What can hang from each mark:
fama: mazor nazur
bizef: gebu nazur
mazor: fama
sipatuz: palo
nazur: bizef fama
palo: bufir gebu sipatuz
bufir: palo
defas: bizef gebu
gebu: bizef defas palo

Every row comes from one small tree of marks. Brackets hold a mark, then the marks that hang from it, in alphabetical order. Every link used is in the known rows. Which tree was each row made from?
Known rows:
{bufir {palo gebu}}: [ -9.8  29.5  15.0  -9.3   2.5  12.3   5.8  -0.8   1.1  -6.2   8.0  -8.5
 -19.5  -7.7  -7.5  22.1 -15.5 -10.1   7.5  16.4  -2.1  12.5]
{bufir {palo {gebu {bizef nazur} defas}}}: [  4.9  11.0   1.4  -7.1   7.6  12.3 -14.3 -24.9  -5.4   1.6  26.5  -3.6
 -21.0  -3.6 -37.3  20.3 -18.3 -14.3  20.7  -7.2   2.5 -11.8]
{bufir {palo {gebu {bizef nazur}} sipatuz}}: [ 14.9  23.4  25.0  -4.0 -17.3  23.1  -6.9  -8.1  -9.4  -0.3   7.9  -5.6
 -13.3  -7.8  -9.6   6.9  -8.2 -26.5  48.1  -3.1  -6.7  -9.8]
{sipatuz palo}: [-19.2  -9.5   4.2  -4.7   7.3  -8.8  32.6  -2.2   9.0  -3.5   6.4   8.5
  -7.7  -2.6   5.1  27.9   3.5   2.6  -0.9   0.2   2.5  27.4]
{bizef {nazur fama}}: [ -5.8  31.4  -0.3   7.0  12.5 -20.3  25.5  20.3 -14.1  -4.0  -7.4  -5.8
   0.2  10.5  31.8   5.5  -3.2   7.7  -8.8 -11.1   0.1  11.6]
{palo sipatuz}: [ -6.5   6.8  21.2  -7.5 -25.5   3.4  12.7  12.9  -6.6  -9.6  -3.0   8.9
   2.3  -1.6  15.8  16.2   2.2  -4.1  18.6  24.8  -1.0   7.2]
{mazor {fama {nazur {bizef {gebu defas}}}}}: [-10.1   8.5 -21.9  -1.8 -18.0  -4.7  10.5  12.4  31.6  -4.7  11.2   3.7
  13.7   8.7 -17.2 -21.8 -32.0   5.8 -19.1 -22.7  24.5  12.5]
{gebu bizef defas palo}: [ -2.5 -34.6  -9.0 -19.4  -5.8   4.9 -18.2 -14.0  -8.0  -3.6  16.4   4.5
  -3.0   3.2 -25.4  23.7  -4.3   2.2  -1.4  18.5  16.2 -14.9]
{nazur {bizef {gebu {palo sipatuz}}} {fama mazor}}: [  4.5  32.4  -1.5 -16.8 -15.1  -3.9  10.3  21.1   2.5   1.4 -27.8  -9.9
  18.9   6.9  25.9 -37.1   5.7  -4.2 -12.0 -18.1   5.9  15.9]
{fama mazor {nazur {bizef {gebu defas}}}}: [ -7.2  33.1 -18.0 -20.2  -7.4 -16.4  16.4   8.3  27.9   2.6  10.9  25.1
  18.0   3.1 -15.5 -12.1 -24.7  -5.5 -18.5 -23.8  15.5  21.9]
{nazur {bizef {gebu palo}} {fama mazor}}: [ -4.4  33.6 -17.6 -18.3  11.3 -14.9  23.1  24.3   8.9   5.1 -21.7 -10.2
  15.0  10.5  27.3 -26.4  -3.3   5.8 -32.7 -22.8  14.1  21.7]
{nazur {bizef gebu} fama}: [-15.4  36.4  -9.7 -13.2   1.4 -10.4  23.3  26.6  11.6   3.2  -4.6 -15.8
  -4.0  -1.7  40.7 -16.0 -12.2  13.6 -11.2  -8.8   7.8  26.7]
{defas gebu}: [-19.1   7.5   6.2  -8.7   9.9  -0.7  18.4  11.2   6.8 -12.4  15.0  -2.7
 -11.3 -15.5  36.4  17.3  -8.1  12.0  -9.4  18.5  -0.9   1.3]
{gebu {bizef nazur} defas {palo bufir}}: [ 12.6 -41.5 -10.9   6.7  16.8  -1.9 -12.9 -15.5 -14.5  12.5   5.6  17.2
   2.7   7.0 -34.2  15.1  13.1   5.2   2.2   7.2   6.5 -28.3]
{nazur bizef fama}: [-14.1  33.4  -4.4 -17.7  -0.2 -18.8  17.7  21.8  -3.8  -5.6 -14.3 -10.3
   1.7  -0.3  49.5  -9.4  -5.4  17.8  -4.0  14.8  13.8  13.6]
{bizef {gebu defas {palo bufir}} nazur}: [  5.4 -33.8 -16.0  22.4  24.3   1.6   5.4  -9.3  -5.2  17.3   9.2  15.5
  -3.3   6.0 -42.0   8.1  14.0   4.8 -21.9 -12.8  -2.6  -7.0]
{bufir {palo {gebu {bizef nazur} defas} sipatuz}}: [ 13.7  10.8  16.4  -4.2 -19.6  23.4 -28.0 -26.7 -12.2  -2.6  20.8  -2.9
 -19.2  -8.5 -38.5   8.0  -8.3 -25.4  40.9  -3.1  -5.4 -16.7]
{sipatuz {palo bufir {gebu defas}}}: [-25.5 -19.6  10.1  19.3   7.4  -2.5  -2.1 -27.6  15.6  -0.9  16.4   8.5
 -18.9  -5.6 -36.8  14.3   3.0   5.5 -11.2  14.2 -18.8  11.7]
{defas {bizef {nazur {fama mazor}}} gebu}: [  0.6  37.4 -14.9  -0.6  41.0 -18.3  19.5  22.0  15.7  -6.7 -10.9 -22.8
   8.5  -2.0  65.8 -10.6 -10.6   9.6 -29.2 -32.1  -8.1  15.3]
{gebu bizef defas {palo bufir sipatuz}}: [ 11.6 -43.8   9.6  -5.0 -21.6  15.1 -34.6 -13.3  -9.4   2.6  -1.1  10.0
   4.1  -0.8 -33.8   8.2  17.1  -2.2  17.4  33.0  -0.3 -25.9]
{bufir palo}: [  0.1  19.1   3.1 -19.6  13.2   6.4  16.4   8.8  -4.0  -1.7  -0.2  -0.2
  -8.1  -5.9  -2.9  32.2  -5.3  -5.6   9.1  12.6  12.0  14.6]
{gebu {bizef nazur} defas palo}: [  8.8 -32.5 -13.2  -6.5   5.7  -1.9  -8.3 -17.9 -18.8   2.7  17.2  11.7
  -1.3   7.2 -26.3  19.7   0.9  -1.7   3.2  -3.0  16.9 -23.2]
{nazur bizef}: [-12.6  10.9  -3.8 -19.5  -0.1 -13.1  27.7  13.1   0.8  -0.8  -3.5  12.0
   2.4  -4.6  33.1   9.1  -5.1  13.9   8.7  25.9  21.0   7.0]

Write each row's tree:
[  2.8  -9.2  21.8  18.8 -18.6   9.2 -23.6 -18.1  -3.7   2.3  14.1  11.3
  -6.0  -0.8 -26.6  -1.4   0.8  -6.0  30.7  15.8 -20.4 -24.4]	{palo bufir {gebu {bizef nazur} defas} sipatuz}
[ 17.6 -28.4  12.5  10.2   1.0  15.1 -10.5  -3.7 -12.7   5.0  -2.8   3.9
   0.1 -13.2  13.2  -7.2  22.7  -1.5  22.2   9.3 -10.0 -38.9]	{defas {gebu {bizef nazur} {palo bufir sipatuz}}}
[  5.4 -25.3  18.5   5.5 -14.5   9.0  -2.5   6.2 -14.2   1.1 -20.0  12.0
   8.2   0.8  -4.1   6.0  25.4   0.4   8.5  35.7  -5.2 -10.2]	{gebu {palo bufir sipatuz}}
[  1.9 -24.6  17.5   7.3  -6.3  15.4  -9.7   3.2  -8.0  -4.8  -9.9   0.6
  -2.8 -16.9  13.8  -3.6  25.8   5.3   0.6  34.9 -11.9 -22.9]	{defas {gebu {palo bufir sipatuz}}}
[-11.4  18.0 -12.1  14.5  26.4 -18.7   2.6 -19.5  20.7  -5.9   2.0 -18.6
  -3.7   8.5   0.2  -8.5  -9.7  -3.7 -30.0 -47.7 -16.2  32.4]	{sipatuz {palo {gebu {defas {bizef {nazur {fama mazor}}}}}}}
[ 13.7 -18.7 -12.4   7.7  -8.0   3.1 -30.8 -10.5 -21.1  -7.4 -12.1 -19.9
   0.9   3.7   4.3  -9.8  14.8  -2.0  -5.5 -11.2  -1.9  -4.2]	{gebu {defas {bizef {nazur fama}}} {palo sipatuz}}
[ -9.5  -6.5  -7.1  12.8  10.2  -2.5  -5.7 -17.4   5.6  -5.0  20.9  -5.4
 -13.7  -2.0  -2.8  12.9 -17.5   1.8  -6.4  -1.5  -7.4   4.0]	{palo {gebu {defas {bizef nazur}}}}
[ 10.1 -51.5  -3.4   3.9  -7.7  15.0 -33.4 -12.2  -2.6   0.3 -11.4   0.8
   5.2  -5.8 -17.5   7.0  20.8   3.0   1.2  31.7  -4.5  -8.3]	{gebu {defas bizef} {palo bufir sipatuz}}
[ -7.0  18.7  -8.9  -6.8 -17.2 -14.5  25.2  25.5  18.3 -10.7 -10.6   7.0
  24.2  10.6  20.7 -16.9 -24.0   8.6  -3.7   0.4  31.1   6.5]	{mazor {fama {nazur bizef}}}
[-15.0  19.5  10.2  11.6   4.2  -9.9  11.2  -6.8   6.2  -2.7   9.6 -17.6
 -16.6   3.6  13.7  -5.5  -8.4  -4.3   7.0 -32.2 -15.3  14.3]	{sipatuz {palo {gebu {bizef {nazur fama}}}}}
[ -0.1  -3.2 -15.5   7.3  24.4   0.0  30.1  14.7  18.0  10.7  10.6  -3.8
  -2.7  -1.0  24.9  16.3 -14.0   1.5  -3.5 -28.5  -1.3  27.6]	{defas {bizef gebu nazur}}
[ 19.9 -20.3   2.6  11.2 -10.9   3.5 -35.0  -7.4 -23.9   4.7 -12.4  -4.0
   4.4   8.4 -18.2 -14.0  21.3  -1.3  10.0   0.7  -6.6 -27.9]	{gebu {bizef {nazur fama}} defas {palo bufir sipatuz}}
[  6.2 -17.2   3.2   0.7 -13.5  13.0   5.6   9.0  -0.1  14.6 -17.2   8.6
   5.9  -8.5   3.7 -17.9  21.6   3.4  11.2  17.2   2.6  -2.9]	{nazur {bizef {gebu {palo bufir sipatuz}}}}
[  1.9  13.5  21.9  21.5 -20.0   3.1 -32.8  -8.9  -7.1  -1.4   2.5 -10.9
  -8.0   3.4 -11.3 -20.4  -0.5  -2.0  17.9   3.8 -25.8 -18.3]	{palo bufir {gebu {bizef {nazur fama}} defas} sipatuz}
[ 12.7 -34.2  -0.3  25.1  -2.3  12.8  -7.1 -11.4 -13.0  13.6   3.2  15.5
  -0.5   1.9 -42.5  -2.1  23.3  -5.4  -0.9  -8.3 -10.9 -12.0]	{bizef {gebu defas {palo bufir sipatuz}} nazur}
[ 21.0  20.7   7.7  -8.6  -8.2  -7.2   1.2  13.4 -16.9  -2.1 -24.1  -3.7
  22.9  18.4  16.6 -16.1   7.3 -13.9   6.2 -24.6   1.6  -7.0]	{gebu {bizef {nazur {fama mazor}}} {palo sipatuz}}
[ -6.5  35.3 -10.3   8.9  20.5 -18.3  -5.1  -2.6  11.8  -8.2  -0.8 -18.6
   3.2  13.2  12.3 -10.6 -21.2   0.5 -30.3 -26.5 -12.0  18.1]	{palo {gebu {defas {bizef {nazur {fama mazor}}}}}}
[  4.9   1.7 -22.0  -7.5   3.7 -12.1   1.5   1.2  19.9  13.6  -6.1  29.5
  23.5   5.1 -36.5 -22.8  -3.1  -2.1 -28.5 -13.4  12.4   4.4]	{fama mazor {nazur {bizef {gebu defas {palo bufir}}}}}
[  7.3 -37.5   4.8   5.6   3.9  20.2 -21.3   2.4   6.3  -3.0 -13.6 -14.5
  -0.9 -22.6  30.7  -4.5  21.6   7.2   0.4  29.7 -13.0 -13.1]	{defas bizef {gebu {palo bufir sipatuz}}}
